Each row was made from one walk, in order. Every step used is in the known rows, and no mark comes twice. Write each row's walk.
In the rows, zero is written as 128.
Known rows:
madu -> guzo -> figo: [137 106  89 128 111 113  80 122  72 137 119 138  56  78 126 134 125 122
 145 125 141 108 139 142 106 136 135 132 113  87  86 107 123 168 192  87
 136]
figo -> guzo: [ 93 121 126 134 129 120 108 125 106 139 125 115 127  86 144 123 128 127
 121 135 177 127  95 135 161 151 116 161 147  96 136 122 144 156 138 126
 127]
refad -> lusot -> fedif: [102 116 121 153 122 142  86 124 129 157 123 151  69  68 153 123 160 149
 145 146 179 122 165 142 131 137 122 150 114 101 130 118 119 135 147 120
 104]
lusot -> fedif -> viraz -> refad -> siti -> somekuz: [139 135 130 137  96 128 114 155 178 111 143 119  41 113 130  97 102 132
 123  94 180 113 187 102 134 144 124 171 145 126 138 141 157 162 126  75
  84]
meve -> zesom -> refad -> viraz: [110 150 102 163 119  93 113 151 113 131 123 145  76  44 151 107 140 136
 144 102 212 125 192 110 115 107  99 112  84 133 138 151 134 169 163  96
  53]
suru -> fedif: [103 101 147 146 104 128  98 156 135 142 133 140 109  59 148 120 128 152
 143 129 191 108 140 132 123 136 117 125 110 112 138 108  98 141 164 108
  95]
madu -> somekuz -> meve -> zesom -> refad -> lusot: [ 98 161 108 138 128  91 151 134 122  96 106 141  82  12 154 113 164 115
 134  97 195 123 193 116 107  91 152 134  76 109 119 139 114 175 176 111
  75]
somekuz -> siti: [101 106 108 162 133 113 129 134 134 117 136 116 100 120 121  89 120 139
 115  76 165 106 139 125 133 135 106 167  91 138 129 122 138 151 169 109
  98]
meve -> somekuz: [118 114 114 139 124 109 122 114 126 154 138 125 101  51 129 140 130 158
 121 111 160  98 157 126  99 130 103 159 112 108 160 133 153 174 144 107
 113]
zesom -> meve: [101 116 106 155 120 101  98 112 105 145 120 124 113  89 125 105 138 137
 147 123 184 124 145 131 100 128 130 152  97 123 110 114 118 169 148 112
 130]
zesom -> refad -> viraz -> fedif: [109 134 100 155 109  95 116 164 114 122 115 145  71  72 152  73 130 137
 180 119 194 149 155  95 115 102 121 122  83 158 154 138 134 168 140  91
  75]
fedif -> viraz -> somekuz -> meve -> zesom: [ 98 117 125 142 125  88 165 103 122 127 130 115  98  42 157 134 141 140
 125  71 156 103 174 135 101  94  95 140  62  86 149 149 151 180 140 111
 105]
lusot -> fedif -> viraz -> refad -> zesom -> meve -> somekuz: [117 128 118 138 136  98 112 127 151 161 141 132  77  49 143 134 123 160
 151 107 197 115 191  98  72 120 101 150 101  98 171 140 167 171 131  90
 119]
figo -> guzo -> madu -> somekuz -> meve -> zesom -> refad: [103 151 107 108 115  67 157 149 120  99 128 119 116  27 147 118 130 121
 123  89 195 109 150 114 120 101 151 133  78  78 122 135 113 206 183 112
  81]
lafi -> refad -> zesom -> meve -> somekuz: [100 132 121 136 151 103 120 109 127 141 136 125 103  54 129 127 128 157
 132  97 188 103 177 145  79 139 101 144 101 118 174 136 148 162 133 102
 127]
somekuz -> meve -> zesom -> refad: [105 147 114 147 105  70 158 137 126 103 114 120 101  47 145 112 137 127
 121  91 195 120 167 115 101  83 128 129  79 103 107 128 125 205 174 113
  63]
meve -> zesom: [114 105 118 154 108 112 133 121 108 143 126 126 100  56 140 147 145 148
 113 109 179 103 151 145 126 122  94 151  86 115 138 152 148 191 152 118
  88]
guzo -> madu: [108 103  76 131 110 118 106 148  96 175 156 149 123  73 136 101 139 146
 131 108 142  79 139 125 136 153 143 167  92 105 143 127 117 170 164 130
  99]
figo -> guzo -> madu: [100 108  96 111 127 120 108 148  94 170 152 134 146  75 144 108 127 135
 127 113 154  86 105 128 165 173 144 166 111  81 157 127 128 166 153 134
 113]
zedaz -> figo -> guzo: [119 117 134 128 112 128  93 121  89 131  95 117 130 106 165 133 110 121
 132 135 159 125  85 140 157 156 106 130 162  82 124 137 146 162 147 104
 128]
meve -> zesom -> refad -> siti -> somekuz: [138 147 140 134  97 114 132 158 162  95 126 109  70 101 111 100 105 128
 104  72 205 104 190 121 129 141 134 160 119 142 127 145 137 193 144  83
  61]
siti -> somekuz -> meve -> zesom -> refad: [116 152 120 148  97  76 157 137 134  90 117 110  97  53 139 106 121 123
 112  82 192 110 180 115 105  93 132 132  85 102 112 128 119 207 170 103
  56]
suru -> fedif -> viraz -> refad -> siti -> somekuz -> meve: [103 135 149 133 112 114 145 153 179  80 134 103  86  71 148  70 107 113
 123  66 167  98 195 116 118 121 136 137 109 117 125 116 123 136 140  84
  77]
refad -> zesom -> meve -> somekuz -> siti: [104 114 123 145 161 102 132 129 153 127 137 108 106  94 113  98 111 153
 122  54 192  96 174 120  94 142 100 161  69 136 163 131 149 161 153  97
 109]
somekuz -> meve: [ 77 123 111 152 121 104 132 112 120 114 125 110 116  66 144  86 149 126
 120 104 144 109 154 145 114 104 124 144  98 116 100 101 109 142 152 125
 103]
suru -> fedif -> viraz -> somekuz: [111 113 131 141 117 103 117 129 135 159 147 148  80  69 154 133 120 156
 164 101 167 123 156  99 101 115 106 141 106  84 172 136 142 154 141  94
 134]
lafi -> fedif -> viraz: [ 97 107 119 167 126 137 116 150 109 114 123 144 102  62 160 112 129 126
 157 117 146  93 156 122 124 124  98 156 109  93 139 143 151 126 156 103
 115]
viraz -> refad -> lusot -> fedif: [111 127 108 145 115 121 102 131 142 148 125 154  45  70 164 115 157 149
 153 150 185 141 165 108 127 126 123 147 114  96 137 121 132 156 136 117
  94]
madu -> guzo: [114 124  97 152 105  95  85 124  88 123 134 138  64  74 128 150 153 137
 128 130 174 128 138 131 126 136 139 179 120 133  98 115 111 158 166 102
 124]
somekuz -> meve -> zesom: [ 93 112 125 149 118 102 153 112 116 117 120 107 113  41 149 124 149 135
 108  89 165  95 164 156 116 105 102 137  66 107 122 136 131 176 152 123
  83]

Which walk is each row?
[105 110 116 172 122 146  93 133 123 163 131 160  79  56 165 133 146 130
 149 129 156 107 175 126 128 122 115 160 130  89 135 142 157 120 165 100
 114]
refad -> lusot -> fedif -> viraz
[116 125 122 146 145  91 154 135 157 124 133 138  60  94 146 116 115 145
 145  50 189 120 182  93 110 113 106 153  61  90 170 153 163 173 164  90
 100]
meve -> zesom -> refad -> lusot -> fedif -> viraz -> somekuz -> siti
[107 122 147 137 114 115 156 125 145  94 123  92  99  62 133 108 129 128
  95  61 176  85 189 159 125 128 111 145  76 124 126 142 132 175 137 104
  71]
refad -> siti -> somekuz -> meve -> zesom
[111 136 110 144 148  74 147 136 146 114 136 125  63 101 132  92 115 152
 141  43 202 127 179  95 109 118  91 133  47 125 170 148 144 179 152  91
  84]
meve -> zesom -> refad -> viraz -> somekuz -> siti
[112 149 138 117 130  84 166 154 168 106 123 120  74  79 135 108 127 127
 132  53 207 126 193 108 105 101 129 148  86 122 128 156 163 186 145  89
  81]
fedif -> viraz -> somekuz -> meve -> zesom -> refad -> siti
[118 125 144 135 109 109 159 135 166  97 131 102  70  58 154 117 120 129
 111  69 177  96 200 131 120 114 105 142  83  99 136 151 155 176 136  89
  70]
lusot -> fedif -> viraz -> refad -> siti -> somekuz -> meve -> zesom
[102 157 112 145 134  87 162 129 125 120 110 149  83  28 166 114 155 117
 146  77 183 123 200  97  99  89 139 135  70  90 146 149 147 177 159 109
  82]
fedif -> viraz -> somekuz -> meve -> zesom -> refad -> lusot
[111 149 113 143 112  61 167 131 131 112 122 127  90  46 153 121 129 129
 135  76 186 124 178  96  90  72 123 132  76  84 129 142 145 205 167 101
  82]
fedif -> viraz -> somekuz -> meve -> zesom -> refad
[113 133 131 165 113 125 126 137 141 123 124 140  78  37 168 125 129 117
 135  95 168  95 208 121 116 105 125 142 105  76 132 143 145 145 172  89
  81]
siti -> somekuz -> meve -> zesom -> refad -> lusot -> fedif -> viraz
[ 93 132 120 155 106 112 128 112 132  94 128  96 108  75 133  77 125 119
 106  89 140  93 171 145 119 119 130 148 109 116 108 100  99 147 144 111
  93]
siti -> somekuz -> meve
[110 142 137 137 109  66 163 147 144 111 123 130  95  33 160 125 121 134
 144  76 201 119 180  96  88  78 124 113  69  78 137 135 128 196 174  95
  75]
suru -> fedif -> viraz -> somekuz -> meve -> zesom -> refad
[112 114 135 140 154  96 143 155 175 122 144 120  94  75 138 100  94 150
 141  50 203 100 184  87  87 131 100 144  67 116 182 137 161 155 160  79
  99]
suru -> fedif -> viraz -> refad -> zesom -> meve -> somekuz -> siti
[111 128 111 170 117 128 101 144 129 152 127 164  74  55 165 127 141 127
 155 127 171 116 181 107 120 108 127 153 131  85 128 139 154 136 176  96
 100]
zesom -> refad -> lusot -> fedif -> viraz
[123 141 109 151  97  79 142 145 120 123 118 134  91  60 138 131 133 137
 125 106 205 125 158 106 110  96 122 141  95 108 119 142 139 216 174 109
  67]
meve -> zesom -> refad
[102 134 105 156 123 100  96 138 139 151 133 140  72  82 148 103 135 145
 162 123 206 139 177  97  92 115 114 148 109 117 132 130 146 160 133 101
 114]
lusot -> fedif -> viraz -> refad -> zesom -> meve
[120 130  79 160 100  90 135 139 127 137 140 149  64  75 162 111 130 127
 145 124 154 136 149  67 117  97 111 164 132 104 137 142 181 174 148  99
 101]
fedif -> viraz -> refad
[100 153 133 135 112 104 141 140 163  74 122  94  93  90 124  63 117 112
 108  66 173 105 190 131 117 118 149 147 110 132  98 108 107 156 146  98
  74]
zesom -> refad -> siti -> somekuz -> meve
[111 127  95 152 113  99 140 155 128 106 128 147  64  69 172 101 127 128
 164 126 158 128 151  71 117 106 103 154 109  91 147 143 168 164 138 102
  99]
lafi -> fedif -> viraz -> refad
[105 119 132 151 106 109 150 111 126 102 123  96 108  48 141 117 130 129
  97  77 161  83 179 155 119 117 106 140  74 107 128 134 122 180 146 111
  75]
siti -> somekuz -> meve -> zesom
[112 105 120 143 153  97 137 119 144 123 134 104 111  97 113 103 106 148
 123  59 180  96 161 120  96 141 107 161  66 124 156 127 148 169 161  94
 117]
zesom -> meve -> somekuz -> siti
[104 147 125 137 122  68 172 144 132  87 113 126  89  41 160 113 127 129
 150  78 189 117 180  99  90  80 116 124  58  74 137 141 134 197 159 104
  81]
lafi -> fedif -> viraz -> somekuz -> meve -> zesom -> refad
[108 140  86 160 125 112 134 137 120 139 123 165  64  50 172 103 155 117
 151 118 159 133 175  77 123 112 131 160 115 109 148 147 171 152 145 110
  92]
fedif -> viraz -> refad -> lusot
[ 97 147  92 153 113 102 117 152 140 139 139 144  61  82 145  92 148 150
 133 120 194 141 161  90 117 114 103 157 126 144 144 133 150 168 123 121
  79]
viraz -> refad -> zesom
[103 127 125 164 124 120 128 137 134 136 121 148  84  31 174 130 144 121
 144 104 172 105 196 121 114  96 121 140  99  74 128 143 151 143 176  98
  87]
somekuz -> meve -> zesom -> refad -> lusot -> fedif -> viraz
[ 92 127 122 139 134  88 151 104 121 125 127 114  87  39 155 118 149 147
 130  73 175 111 186 141 103 103  88 119  45 104 154 145 131 173 129 112
  89]
refad -> viraz -> somekuz -> meve -> zesom
[ 87 148 117 139 135  84 143 113 143 123 125 134  75  54 165  97 144 128
 157  87 159 131 188 105  91  83 135 134  87  72 133 115 125 148 146 107
 114]
zesom -> refad -> lusot -> fedif -> viraz -> somekuz -> meve
[104 142 129 132 126  98 129 122 147 132 116 141  58  48 162 123 154 149
 151 112 200 135 189 121 103 104 129 126  74  76 138 122 115 173 146 115
  89]
viraz -> somekuz -> meve -> zesom -> refad -> lusot -> fedif
[115 144 147 114 127  90 154 154 179 111 126 122  61  81 139 116 126 137
 138  64 214 128 196 114 106 103 126 143  88 109 128 152 157 182 145  87
  83]
lusot -> fedif -> viraz -> somekuz -> meve -> zesom -> refad -> siti
[111 138 118 151 106  92 141 157 126  92 111 120  75  54 154  68 118 128
 160  87 192 128 182 108 112  98 120 111  58 149 159 142 125 177 136  84
  55]
siti -> somekuz -> meve -> zesom -> refad -> viraz -> fedif
[ 82 159 105 137 136  69 136 113 132 113 128 121  78  60 151  75 143 135
 154  81 173 138 186 109  90  89 119 114  73 109 133 111 106 154 134 108
  98]
zesom -> refad -> viraz -> somekuz -> meve
[100 132 112 149 115  86 143 157 119 104 109 128  80  48 161  74 133 131
 169  96 194 138 170 109 109  89 116 107  50 148 153 142 131 174 141  92
  61]
somekuz -> meve -> zesom -> refad -> viraz -> fedif
[ 98 139  96 158 126  93 109 137 128 144 130 139  84  79 144  95 136 136
 157 110 200 136 173  91  92 112 118 152 106 130 133 134 152 164 134 103
 112]
fedif -> viraz -> refad -> zesom -> meve
[114 132 136 129 110  98 169 130 156  87 124  94  80  63 142 103 126 127
 101  64 179 100 189 132 120 118 112 144  74 120 133 144 142 191 129 101
  63]
viraz -> refad -> siti -> somekuz -> meve -> zesom
[113 144 121 140 110  67 155 131 143 118 124 128  77  49 157 130 128 139
 141  87 193 127 181 103  91  75 119 128  78  72 128 137 139 201 166 100
  84]
lusot -> fedif -> viraz -> somekuz -> meve -> zesom -> refad
[ 97 118 134 140 135 103 155 104 132 134 124 126  82  31 169 137 153 142
 136  79 166 106 191 140 104 100 101 133  55  74 156 149 145 166 138 111
 103]
refad -> lusot -> fedif -> viraz -> somekuz -> meve -> zesom
[116 129 135 138 111 103 171 134 154  91 129 101  83  55 149 108 121 119
 105  57 170  92 197 125 120 111 109 147  81 111 137 155 161 180 138  92
  68]
fedif -> viraz -> refad -> siti -> somekuz -> meve -> zesom
[100 118 114 170 130 146 102 123 117 147 134 164  75  59 171 135 143 129
 148 127 148 104 172 146 130 126 109 152 136  85 146 145 160 111 165  98
 119]
lafi -> refad -> lusot -> fedif -> viraz
[110 138 117 151 115 121  95 139 137 145 118 155  63  68 154 117 153 143
 151 143 199 135 171 119 121 120 138 142 115  96 121 115 115 156 161 114
  88]
zesom -> refad -> lusot -> fedif
[113 135 110 131 137  87 124 122 142 149 134 124  87  53 132 120 129 161
 141 102 200 120 180  99  73 125 108 150  93 119 168 133 155 187 123 103
 114]
viraz -> refad -> zesom -> meve -> somekuz
